Each row was made from one path, in order. Every step used is in the known rows, and no mark comes twice. Write each row's path.
Known rows
birum, lafil: [  3.2   7.3  26.5  11.4   6.3   3.9 -12.4  -6.6   4.9   7.1 -12.0  -4.0
   8.5 -26.8  -4.4  11.2  -5.6  -3.2 -10.4   2.2  -2.7 -11.5  -1.0]
tafe, fari: [-12.0  -8.9   3.2  -4.5   7.0 -11.4  -4.1 -13.9 -22.1   2.7   8.1   2.7
  20.1 -14.0  32.3  10.9   5.8  -8.4 -19.2 -14.7  11.3   7.3   7.8]
birum, lafil, tifa: [  0.3   7.3  15.8   2.0  -5.5 -10.7 -14.9  -9.6   3.8  23.6 -19.1   0.9
  17.5 -29.5   5.0  13.1   0.0  -1.3 -15.3  -1.5 -13.2 -17.3   5.0]
kimu, tafe, birum, lafil, zalalob: [  7.5  -6.2   8.2   5.3   7.0  12.4   1.2   3.1  22.9   7.0 -19.8  -0.1
 -42.9   3.5  13.7  23.6  -5.1  11.2 -17.7   0.2   1.1  13.7  29.9]
kimu, lafil, tifa, tafe, birum: [ -1.8   0.8 -25.1  19.9  -4.4   1.2   3.2 -10.9  -5.7  -3.0 -16.7 -18.7
 -13.8 -14.1  16.0  -5.2   6.8  -7.8   7.9   0.0  -6.7  -3.4  -6.1]
birum, lafil, tifa, tafe, zalalob: [ -4.7   2.3   5.5   0.9   3.5 -13.2 -15.6   3.1  -4.0  30.2 -21.3  -1.4
 -14.1 -52.0  12.8  24.2  -0.3  -2.0 -14.6  -7.8  -7.1  -8.0  10.7]
pepil, tafe, fari: [-12.9  -8.3   7.6  -5.3  10.4 -15.5   1.1   1.2   5.6   1.0   7.1 -13.4
  15.8 -13.4  18.5  22.6  -4.8 -11.5 -56.0  -9.1  17.0   8.5   3.0]
birum, lafil, zalalob: [  2.6   9.5  42.7  -3.1  10.6  19.5 -19.0  -5.5  26.7  10.6  -9.7  -7.4
  -1.4  -9.6  -7.6  12.4  -5.5  -3.5 -67.1   7.0  -0.9 -16.1  -1.1]
zalalob, tafe: [ -1.0  -6.9 -18.7  13.7  -8.1 -13.3  -1.7  -2.4   1.5 -12.5   1.8   0.1
  -4.7 -14.6   5.8  24.6   0.5   9.1  -3.7 -14.9  13.1  -8.2  -8.4]
tifa, tafe, pepil: [ -0.5  -1.9 -21.3  -6.0  12.1   0.8   0.3  22.8  -7.0  -1.5   9.2  -0.4
 -62.8 -34.5  15.8  11.4   1.3  -9.5  -3.2   4.3   9.9 -10.2   9.6]
lafil, zalalob, tafe, fari: [ -9.6  -8.8   8.0  -9.9   2.8   1.1 -12.0  -8.5  13.6  -3.1   9.3  -2.9
  -3.9   1.7  22.9  28.1   4.2   1.8 -88.1 -15.6  20.6  -8.8  -1.5]
lafil, zalalob, tafe, birum: [  8.1  -3.5  -9.3   7.7  -2.5  17.7  -3.9  -0.3  37.8 -15.9   2.0  -8.8
 -35.5  11.4  20.7  25.7   3.2  10.0 -55.9  -7.3  10.5  -5.6  -1.3]
pepil, lafil, zalalob, tafe, birum: [  2.3   0.8 -18.0   9.6  -2.6  19.3  -5.0  -7.2  10.4  -4.8  -0.3 -28.9
  -9.6  15.2   8.5  26.0   1.2  10.3   5.8  -1.1   4.7  -9.1  13.1]
tafe, birum: [ 15.6  -0.8 -22.9  22.8  -1.2  15.6   8.5  -0.6  15.8 -15.8  -2.6  -6.3
 -28.4   1.7  29.1   7.8   4.6   4.6  30.1  -1.9  -4.2  11.8   8.5]
pepil, lafil: [ -4.1   3.5 -10.3   3.8  -1.0   3.9  -2.1  -7.1 -19.4   7.7  -2.2 -21.9
  19.2   5.7  -8.5   4.7  -1.2   2.1  49.2   5.0  -3.8  -4.0  14.4]
tifa, tafe, fari: [-13.4 -12.2  -6.0 -11.1  17.1 -13.2  -4.3   1.5 -33.0   5.9  12.7 -12.5
 -25.2 -36.2  35.7  17.5   5.5  -9.6 -21.1 -16.9  21.4   6.5  13.7]
pepil, tafe: [ -3.0  -0.9   4.4  -1.7   5.1  -6.1   4.3  12.0  23.6  -0.5  -0.1 -15.5
  -0.3  -2.0  -7.7  13.8  -9.5  -5.0 -39.9   2.9   8.0   2.8  -3.1]
tifa, tafe, birum: [  8.6  -5.8 -26.7  10.9  10.6   7.7   5.8  12.0  -2.2  -9.3   4.3 -20.0
 -64.2 -23.5  33.0  15.1   4.3   1.0  20.0  -6.5   9.1  10.8  15.0]
lafil, kimu: [ -4.2  -8.0  -2.0  -8.2  -0.8 -27.5  -1.3  10.2 -32.8  -9.2 -20.1  -1.1
  -2.6 -16.7 -22.9   9.2   1.4  -8.0  -0.7 -11.4 -12.2  -2.4   0.7]
zalalob, tafe, birum: [ 11.4  -7.5 -37.4  32.7  -9.1  -1.4   5.4  -2.7  13.4 -25.4  -0.3  -3.9
 -28.2 -13.5  29.8  30.8   4.0  13.2  20.3 -16.3  10.0   1.3  -1.5]
birum, lafil, tifa, tafe: [ -2.3   3.8   9.9  -2.6   1.9 -13.2 -15.4  -1.5  -5.7  25.3 -15.2  -8.7
  -8.3 -45.5  11.2  18.9   0.5  -3.1 -18.7  -4.8  -5.4 -16.6   9.9]
tifa, tafe, zalalob, lafil: [ -4.3   1.0  10.3  -7.3  17.6   3.9  -1.5  22.4  -0.3  18.2  -4.3   5.2
 -43.3 -37.5   0.4   9.5   5.7  -2.8   6.8  -7.1   5.8  10.3   7.8]
tifa, tafe: [ -3.6  -5.2  -9.4  -7.4  11.4  -4.3  -0.9  12.6 -14.8   3.4   6.0 -14.4
 -41.2 -24.7  10.3   9.0   1.1  -3.0  -3.7  -4.9  12.4   0.9   8.0]
zalalob, lafil: [  4.7  13.5  39.4  -7.6   6.6  13.0  -0.2   4.2  17.3  10.8  -3.3  14.7
  10.7  -4.7 -18.5  -9.9   9.9  -1.8   7.6   5.5  -5.9  -6.6  -2.6]
lafil, fari: [ 10.8  -2.5  -4.3  -1.9   1.8  -1.8   1.5   7.0   1.5 -16.0 -18.7  -2.2
   3.4  10.5 -10.5  13.5  -1.2 -11.0   1.7  -4.3  -9.5   2.8   2.9]
pepil, tafe, zalalob: [ -6.6  -3.4  -1.1   3.7   7.2  -5.9   3.8  19.0  26.4   7.1  -8.8  -5.1
  -9.5 -12.5  -5.8  20.7 -10.6  -3.4 -35.0  -2.2   5.2  16.1  -1.1]
kimu, tafe, birum, lafil: [  8.2  -7.3  -3.0  14.4   4.2   2.9   5.5   2.2   9.7   4.2 -21.2   2.4
 -36.2  -7.5  14.8  23.4  -5.1  11.3  19.4  -2.9  -0.4  16.6  30.2]

Which path is each row?
[ -2.9   7.9  15.3  -6.9  -1.5  -1.3  -2.6  10.3  16.8  31.1 -19.5  29.0
   3.4 -18.4  -4.3   2.3  10.6   1.5   8.9  -4.7 -17.1   5.7   4.5]	tafe, zalalob, lafil, tifa
[ -7.1  -7.7 -15.2  -1.8  13.7  -4.2  -1.7  19.8 -12.0  11.5  -3.0  -4.7
 -50.1 -34.6  12.4  16.5  -0.3  -1.5   1.3 -10.2   9.9  14.4   9.2]	tifa, tafe, zalalob
[ 15.3  -0.4  -3.0  27.0   3.5   1.1  -2.5   0.4  -1.9 -15.6 -25.0  -9.3
 -22.8 -31.1  11.3  22.4   1.0  -2.7  22.1  -7.7 -14.0   1.9   8.4]	tafe, birum, lafil, kimu
[ -5.1   6.7  20.3   8.1   4.7  25.5  -4.9 -14.6  18.4  -9.3  -9.8 -14.4
   8.3  21.0 -17.5 -15.3  -1.7  -9.9 -55.9  13.0   0.5  -8.7 -21.3]	kimu, lafil, zalalob
[-11.9  -1.7 -32.2  -7.4  -3.8 -12.5  -5.3   2.8 -28.1  31.1 -10.8 -19.8
  -5.1 -19.0  10.0  17.1   4.4   3.2  44.7  -5.5  -8.2  -1.5  25.4]	pepil, lafil, tifa, tafe, zalalob
[ 10.8   3.8  13.5  14.7  10.6  18.3  -0.8   8.4  52.7  -7.1  -8.7 -25.4
 -23.9  -5.7  10.6  27.6  -9.6  -3.2 -59.2   5.5   4.6   2.2   3.3]	pepil, tafe, birum, lafil, zalalob
[-12.0 -19.0  -9.3 -12.9   1.9 -37.5   3.3  21.8 -35.8   8.1 -36.3  15.3
 -25.5 -17.4 -24.9  23.1  -3.4   0.7   5.5 -17.8 -10.5  19.6  20.4]	lafil, kimu, tafe, zalalob
[ -7.6   3.5 -21.6   9.5  -3.6  -3.8  -0.6  -4.1  -8.5   2.2 -13.1  -6.6
 -13.2 -21.5   5.5  -7.8   5.0 -13.8  -6.9   7.0  -6.0 -16.4  -9.4]	kimu, lafil, tifa, tafe, pepil
[-14.0 -11.9 -17.7  -7.0   0.8 -25.2   0.8  10.2 -47.8  14.0 -31.4  -9.6
  -1.9  -8.7 -27.9  23.5  -3.9   2.7  54.5  -9.2 -12.2  11.1  30.7]	pepil, lafil, kimu, tafe, zalalob
[  4.9   2.8   0.4  21.1   2.0   8.9   2.5 -10.3  -1.9 -26.0 -26.8 -12.5
  20.4  11.5 -23.4  -5.3  -2.7 -18.3   3.2   4.4  -9.7  -1.2 -18.7]	kimu, lafil, fari
[  4.0   7.1  23.6   6.7   5.2  14.3 -19.2   0.0  32.4  -0.1  -6.8   1.5
 -17.9 -25.5   0.5  29.3  -5.1  -1.6 -70.1   3.6   6.7 -28.6  -4.9]	birum, lafil, zalalob, tafe, pepil
[  0.0   0.6  24.6   4.3   5.5 -17.5 -13.6   1.5 -22.1   0.3 -28.0  -4.0
   6.9 -40.3 -23.1  19.0  -4.3  -9.5 -10.3  -7.0 -12.6 -12.9  -0.4]	birum, lafil, kimu
[ -1.7  -4.4  16.5  -1.6   6.8 -22.2  -8.5  12.6 -20.6   4.8 -33.1  10.3
 -19.6 -41.9 -22.9  26.8  -7.1  -7.2  -8.8  -2.9 -10.6 -10.6  15.6]	birum, lafil, kimu, tafe, pepil
[  6.7  -7.3 -10.1   8.6  -3.1  -6.1   3.9   0.5   8.5  15.1 -25.9   5.9
 -29.2  -9.0  20.6  25.1  -1.5  12.6  16.4  -5.3  -6.9  12.5  33.7]	kimu, tafe, birum, lafil, tifa
[ -9.0 -17.3  -3.4 -17.9   0.4 -37.6   3.8  16.1 -38.3   1.7 -29.4   6.6
 -17.5  -9.7 -26.7  17.2  -2.3  -0.1   1.8 -14.0  -8.0   8.9  19.4]	lafil, kimu, tafe
[ -1.9  -0.7 -39.8   0.6  -5.8  -5.1  -0.4  -2.3 -21.9  17.6  -6.7 -29.2
 -13.2 -11.1  23.2  16.5   7.1   4.8  57.1  -3.0  -8.8  -4.2  29.2]	pepil, lafil, tifa, tafe, birum
[ 13.1  -2.9 -20.1  39.5  -5.1   1.9  -2.9  -7.1  16.5 -20.5  -8.3  -6.7
 -22.0 -31.2  26.6  37.9   0.3  11.1  13.1 -14.6   8.2  -5.5  -2.0]	zalalob, tafe, birum, lafil
[ -7.0  -4.3 -21.3 -17.2  -5.3 -21.6  -3.5   6.8 -13.4  22.7  -4.3  -5.1
 -22.1 -22.0  20.3   9.4   7.4  -0.2 -10.0  -8.7  -3.4  -7.5  13.2]	lafil, tifa, tafe
[ -1.0   8.1  24.3   0.5   8.1  10.9  -0.7  12.2  17.3  17.8 -13.6  25.2
  -3.2 -16.1 -12.0   0.8   6.4   0.4  12.7  -2.4  -8.7  11.6  -0.2]	tafe, zalalob, lafil
[ 13.7  11.8  36.5  -9.3   7.9  11.1   0.8  10.2  17.9  -2.5 -18.1  12.8
  12.5   4.6 -26.9   0.9   8.6 -10.7  10.1   2.6 -13.4  -3.9  -0.6]	zalalob, lafil, fari
[ -6.6  -3.2   8.8 -11.7  17.4 -10.0  -2.6  28.0 -18.1  12.9 -15.4   5.3
 -45.4 -45.7 -10.4  14.4   6.5  -6.9   6.5 -12.1  -0.7   9.2   7.8]	tifa, tafe, zalalob, lafil, kimu
[-11.5 -10.3 -13.6 -10.7  -0.6 -25.3   0.8   5.6 -49.9   9.0 -25.5 -16.3
   4.8  -1.9 -29.8  18.6  -3.0   1.8  52.3  -6.1 -10.6   2.9  29.8]	pepil, lafil, kimu, tafe
[  3.3  -4.5 -36.3  -3.2  -6.3 -11.8   2.0   6.5  -3.6  12.3  -5.5  -9.4
 -40.2 -21.9  38.2  14.1  10.2   2.9   9.1  -9.9  -6.2   0.5  18.7]	lafil, tifa, tafe, birum
[  0.1   5.9   2.0  -1.9   2.5  -9.6 -14.6   5.2  -0.9  22.3 -13.6   0.7
 -22.7 -52.2  15.1  20.2   0.8  -7.2 -17.8   1.5  -6.8 -24.0  11.2]	birum, lafil, tifa, tafe, pepil
[ -7.1   4.8  -7.3  13.7 -11.1  -3.3  -0.6 -18.8  -3.9   3.0 -19.0  -6.4
  26.8   0.8  -4.8 -14.1   4.1  -8.0  -4.6   4.4 -12.5 -10.3 -15.7]	kimu, lafil, tifa
[ -4.3  -6.6  23.9  -2.2   6.6 -26.2  -9.6   5.9 -25.0   8.4 -35.3   1.2
  -5.2 -35.3 -26.3  25.2  -7.6  -3.5  -8.7  -9.1  -9.2  -3.7  14.3]	birum, lafil, kimu, tafe
[ 17.3   6.8  10.9  20.2   7.2  31.3  -6.5  -4.7  37.1  -7.7 -10.2 -12.2
 -29.0  -6.1  23.3  17.3  -0.2   2.2 -23.7   3.7  -4.6  -1.2   7.9]	tafe, birum, lafil, zalalob
[  6.2   6.4  21.0  -0.9   8.9   8.9   0.1  16.9  18.3   7.8 -25.6  23.7
  -2.0 -10.1 -18.9  10.2   5.4  -6.5  14.2  -4.9 -14.2  12.9   1.7]	tafe, zalalob, lafil, fari
[ 18.3   5.1  -1.5  31.5   3.6  18.9  -1.6  -6.1  19.1 -10.2 -12.5  -8.7
 -21.1 -20.5  25.3  16.3  -0.1   2.1  22.2  -0.4  -6.4   3.0   7.9]	tafe, birum, lafil
[ -9.5  -6.1 -26.5 -13.0  -3.6 -21.8  -4.0  12.6 -10.2  29.0 -11.2   3.0
 -29.8 -30.9  22.9  15.4   6.6   0.9  -5.6 -12.5  -5.8   3.6  14.6]	lafil, tifa, tafe, zalalob
[ -4.0   1.4 -17.1 -13.6  14.1  13.3  -4.7  19.4  -5.9   6.1   9.1 -16.8
 -57.1 -19.3   9.6  14.6   0.3  -8.1  -9.1  10.3   9.0 -16.2  18.4]	tifa, tafe, pepil, lafil, zalalob
[ -0.3  -1.4 -37.0  17.5  -8.2  -5.3  -1.5   3.6  -3.5 -11.9   4.1   0.9
 -15.0 -21.1   7.3  29.4   0.2   4.4  28.9  -2.2   8.1 -22.9   2.3]	zalalob, tafe, pepil, lafil
